Every row comes from one small tree of marks. Brackets hold a mark, then the marks that hang from it, in the order of their numbers. Every link used is in the known rows. Which tree was each row made from?
Known rows:
(k_105 (k_992 (k_509 k_79 (k_759 k_162)))): [-13.0  -5.7  -3.1  -7.3  29.1   2.0 -11.1  -2.5  -4.0  27.8  13.0 -24.2
   5.2  -3.4  -5.6  -9.4  24.9  18.7  14.8   0.2 -19.0]
(k_992 (k_509 k_759)): [  0.1   3.2   0.0  -0.5  -8.9  -9.6 -13.0  -7.3   3.7   1.2  -2.7 -19.4
   2.3  -6.2   0.4  -9.8   4.7   6.4   7.5  -8.0 -25.9]
(k_814 (k_992 k_509)): [  4.6  -7.4   3.9   3.9  20.2  -7.4 -10.6  -7.3  15.2  -4.5  -0.7 -10.3
   0.9 -13.9   5.1   7.5  -0.5   3.9  10.0  -4.2 -17.0]
(k_382 k_509): [  7.2  -4.4   4.4  -0.8 -16.0  -8.1  -0.9 -24.2  12.7 -14.5   3.1   0.5
   1.8  -4.2   3.0   1.8   8.9   6.6   0.8 -31.9 -11.6]
(k_759 k_509): [ 10.0  -7.8  10.3  -2.1  -8.7  -4.8 -12.3   3.9   4.0  -0.2  12.2   8.5
  -0.6  -8.9  -3.6   1.4  -3.2   6.8   6.3   6.7  -6.7]
(k_162 k_382): [ 15.4   1.3  14.9  -5.9  -5.0  -7.6  -0.2 -13.5   6.1 -21.8  16.6   9.6
   4.8 -10.5   5.7  12.6  -3.0   0.0   3.7  -5.7 -10.6]
(k_162 (k_382 (k_509 k_79 (k_992 k_105)))): [ -8.6  24.9   0.6  -6.5 -10.6   9.4   6.7 -28.7  -1.6  -5.2  27.3   4.9
   2.5   4.2   5.8  -8.9   6.9  12.4   3.3   2.9  19.0]
(k_992 k_105 (k_509 k_79)): [-12.6   9.1  -1.5  -3.9  -8.7   1.9 -10.5  10.0   6.1  -0.4   8.1   2.0
   0.0  -7.2   2.2 -17.6   0.9  13.7   9.8   9.8 -17.0]
(k_814 (k_992 k_105 k_509)): [ -1.7  -2.7   1.3   1.3  20.7   1.8 -14.4  -5.4  14.1  -5.4   4.8  -6.5
  -0.8 -17.8   7.8   0.2  -4.3   6.0  10.9  10.2 -21.4]
(k_992 k_105 (k_509 k_79 k_382 k_759)): [-24.1  17.6   1.6  -1.3  -8.3   9.1   1.2  -9.0   6.4   8.3  -1.5 -19.6
   0.3   5.7  -0.2 -28.5   2.5  12.2   3.5  19.3  -5.2]
(k_382 (k_509 k_79 k_759 k_992)): [-14.8  16.4  -5.7   3.3 -17.7  -0.4   2.6 -32.4  -6.1  11.2  11.5 -35.8
   1.8  14.2  -2.5 -17.5  15.2  12.6  -4.5 -13.0  10.9]
(k_105 (k_992 (k_509 k_79))): [ -5.6  -3.7  -0.2  -3.1  18.5  -6.1 -22.3   6.9   3.1   8.0   6.7 -11.5
   6.1  -9.2  -2.4  -8.7  10.5  12.1  16.7  -3.6 -15.8]
(k_920 (k_509 k_79 k_759)): [ -8.8   5.7   1.5   1.6   3.1  -8.0  30.8   1.1  -9.0   8.5   2.3 -36.8
   0.7   9.0  -0.5  -1.6   6.1   9.7  -8.2  -0.1 -19.1]
(k_920 k_814): [ 10.6  -7.6  14.6  -0.2  19.9  -6.0  14.6  -3.4   2.7 -12.5  14.4  -6.9
  -1.6  -8.0  -3.1   7.6   2.7   1.3  -3.9   2.5 -10.6]
(k_162 (k_382 (k_509 k_79 k_759))): [ -4.5  12.7  -1.5  -7.4 -20.4  -3.0  22.1 -36.5   3.4   3.4  11.2 -16.7
   6.5  12.0   4.2  -7.5  12.8   9.6  -0.7 -19.0  -9.5]
(k_105 (k_992 (k_509 k_79 k_759))): [-12.7   1.4  -5.0  -1.6  19.3  -3.6 -19.3   0.2  -3.2  19.3   5.3 -33.0
   6.5  -2.4  -3.3 -15.8  14.1  13.0  13.9  -4.1 -24.5]
(k_759 (k_162 k_382) (k_509 k_992)): [ 12.2   4.6  16.6 -10.3   8.8   7.4  -1.9 -10.9  -7.8   7.8  36.6  25.5
   0.0  -6.3  -3.3  12.9   6.1  10.1  12.6  30.4  29.4]
(k_509 k_992): [  5.4   4.8  10.2   5.2  -2.5  -4.0 -15.2  -8.9  -3.8 -13.7  15.7 -12.3
   0.4  -5.9  -0.2   1.8  -1.5   4.0  -0.6   2.0  11.0]
(k_759 k_162 (k_509 k_79 (k_992 k_105))): [-13.3   7.4   5.2  -6.5   3.6  18.6  -3.1   5.0  -9.7  20.6  35.5  10.4
  -4.8  -0.5  -7.1 -10.6   8.2  20.4   7.7  38.4  26.2]
(k_105 (k_992 (k_509 k_382))): [  1.1  -3.7  12.5  -1.0  23.4  -2.1 -25.9  -6.8  11.2  -4.5  -2.8  -1.5
   4.7 -12.7  -0.4  -2.5   6.2   5.3  16.4   1.8  -3.7]
(k_814 (k_992 (k_509 k_382 k_759))): [ -6.3   1.3   7.7   6.3  18.8  -0.5  -1.4 -24.6  14.8   4.2  -8.7 -30.6
   0.4  -1.3   1.2  -3.6  -0.1   2.9   4.5   7.8  -4.1]

Write each row's tree:
[ -7.9   2.0   1.1  -9.5   7.1   7.2  -6.4  -7.4   1.5   8.9  12.1  -3.4
  -1.0 -11.6   0.6 -11.2  10.6  14.7  10.2  10.6 -23.9] : (k_992 k_105 (k_509 (k_759 k_162)))
[-7.3  1.0  7.6 -3.9  2.6  8.5 -2.3  3.8 -7.3 22.5 30.0  3.8 -3.5  3.7
 -8.9 -3.2  9.9 18.1  6.8 27.4 31.8] : (k_759 k_162 (k_509 k_79 k_992))
[-11.7   0.5  -2.6   2.7  41.9  -0.8  24.8 -10.0   3.7  23.1   7.9 -45.0
  -1.9   3.7  -4.0  -5.3   9.3   6.5   2.6  15.5 -17.0] : (k_920 (k_814 (k_992 (k_509 k_79 k_759))))
[  7.5   6.7  13.7   3.8  37.8  -3.6  31.1   1.5 -15.0   1.4  15.7 -13.2
  -4.0  -2.2  -3.5  15.5   4.1   1.9  -5.8  22.4  12.0] : (k_920 (k_509 k_992) k_814)
[ -7.6   8.7   3.8 -12.6   2.6  -0.6  13.2 -11.7   0.1  14.4  18.3  -5.5
   4.7   2.1  -0.5  -4.1  14.6  13.7  11.9   5.8 -10.0] : (k_992 (k_509 k_79 (k_759 (k_162 k_382))))
[  9.4  -9.6  12.8   5.0  60.1  -4.3  45.0  -2.7   1.5   1.7  10.1 -22.0
  -4.7  -6.6   1.3  28.8   1.6  -1.3  -6.7  11.7 -11.2] : (k_920 k_509 (k_814 k_992))
[-11.0   8.1  -1.1  -4.9   1.5  14.6   1.0 -37.7  -5.4   9.3  22.1 -11.8
  -1.8   0.1   0.7 -11.4  19.3  16.6   0.0   0.4   7.9] : (k_382 (k_509 (k_759 k_162) (k_992 k_105)))
[-13.5   6.3   4.7   3.5  19.5   9.8  -4.2 -22.6  12.9   0.8  -1.2 -27.1
  -1.1  -5.1   4.8 -11.7  -2.3   5.9   4.8  22.1 -10.5] : (k_814 (k_992 k_105 (k_509 k_382 k_759)))
[ -6.8  14.1   4.8   5.0   7.0  -4.7  19.5   5.2 -13.1   3.0  12.8 -18.8
  -2.1   6.2  -0.5   4.7   2.6   8.8  -4.7  14.7  14.4] : (k_920 (k_509 k_79 k_992))
[-14.9  17.9  -4.0  -0.2 -12.5   8.9  -1.2 -19.3  -0.3   0.0  18.3  -8.8
  -1.0   5.0   2.0 -15.3   9.7  15.2  -0.6  -0.7  16.4] : (k_382 (k_509 k_79 (k_992 k_105)))
[-20.6  10.6   2.5  -2.7   7.2  15.9   3.8 -12.8 -13.4  15.0  30.9 -25.5
  -2.4   5.3  -3.7 -16.4  12.9  18.5  -3.8  25.5  11.6] : (k_509 k_79 (k_759 k_162) (k_992 k_105))
[ 6.4  0.9 23.2  1.7 34.1 -1.8 45.4 -3.6  1.0 -7.7  0.7 -6.5 -4.4  1.1
 -2.7 15.7  1.7  0.2 -9.6 20.1  7.4] : (k_920 (k_509 k_382) k_814)
[-11.9  12.6   5.5  -1.0  -3.8   6.6  -7.8 -14.3   7.4  -2.7  -3.1 -11.6
   0.1  -4.0   1.2 -20.2  -1.0   7.5   5.6  16.6 -10.9] : (k_992 k_105 (k_509 k_382 k_759))
[-13.3  -1.6  -1.6  -6.6  -9.7   1.9  20.1 -30.1   4.1  15.7  13.4 -21.8
   1.1  10.9  -2.4  -8.4  25.1  18.2  -2.7 -22.7  -8.1] : (k_382 (k_509 k_79 (k_759 k_162)))
[-5.6  8.5  5.5  2.8 -7.7  2.4 -8.9  5.9 -7.0 12.6 22.1 -3.9 -2.1  4.3
 -7.9 -9.1  1.0 12.7  5.7 24.7 25.0] : (k_759 (k_509 k_79 k_992))
[-18.2  21.8   8.5   7.4   7.3   2.8  29.0 -13.5 -11.9   9.9   3.1 -38.5
  -1.9  18.5  -2.8  -6.6   4.7   8.1 -10.8  25.2  27.2] : (k_920 (k_509 k_79 k_382 k_759 k_992))
[-13.6  14.8   3.4   2.2  -4.7   7.5  -9.4  -1.9  -7.8  -4.3  24.3 -11.2
  -1.8  -0.8   0.3 -14.2  -0.6  11.9  -1.2  19.5  13.2] : (k_509 k_79 (k_992 k_105))
[-12.2   9.7  10.0   0.8 -10.8  -3.3   0.0  -2.5  13.8  -4.1  -4.2  -3.2
   0.8   3.4  -2.0 -11.6   2.6   9.5   6.3   9.0   7.1] : (k_992 (k_509 k_79 k_382))
[-12.7  15.0  14.1   7.2  -6.7   3.9  -1.8 -12.8   1.0  -7.6  12.0 -15.3
  -1.2   9.0  -3.4  -8.7   0.6   7.4  -4.9  15.8  36.4] : (k_509 k_79 k_382 k_992)
[ -3.0  20.0   4.0  -4.4 -13.4   0.2   9.9 -30.5  -0.6  -5.3  21.7  -0.4
   4.1   8.3   3.0  -1.2  10.5   9.0   3.7  -8.2  24.2] : (k_162 (k_382 (k_509 k_79 k_992)))
[ -3.2   1.9   9.5 -10.3  -0.6   1.8  23.0 -19.1  -2.5   5.7  25.6 -13.7
   3.9   5.3  -0.4   1.8  13.7  12.4  -0.6   3.2  -5.1] : (k_509 k_79 (k_759 (k_162 k_382)))
[  0.2  11.4   7.9   5.3  37.8  -2.0  33.3  -7.9 -21.0  12.4  14.1 -36.4
  -4.1   4.2  -4.3   8.5   6.7   2.4  -9.6  22.4   3.9] : (k_920 (k_509 k_759 k_992) k_814)
[-11.7   5.4  -5.3  -1.1 -19.7  -4.8  12.2 -27.3   4.9   7.2   4.5 -29.0
   2.6  11.9   0.2 -15.2  14.3  12.9  -4.6 -26.2 -14.3] : (k_382 (k_509 k_79 k_759))
[-16.3  18.8  11.0   2.3  -4.7  19.4  -5.2  -2.4  -4.0   9.8  20.3   2.9
  -4.3   6.3  -5.6 -19.5  -2.9  13.9   2.7  48.0  41.1] : (k_759 (k_509 k_79 k_382 (k_992 k_105)))
[ -0.9   8.7   4.0 -15.4   7.9   7.5   3.1 -15.4   0.9   5.6  18.2   8.7
   2.9 -11.4   4.4  -3.0   9.5  12.0  14.6  17.3 -19.7] : (k_992 k_105 (k_509 (k_759 (k_162 k_382))))
[-17.2  19.6  12.4   3.8  -3.6  14.1  -3.5  -9.3  -0.7  -8.6  16.2  -9.3
  -2.6   4.9  -0.5 -17.3  -2.2  10.8  -4.5  30.3  33.2] : (k_509 k_79 k_382 (k_992 k_105))
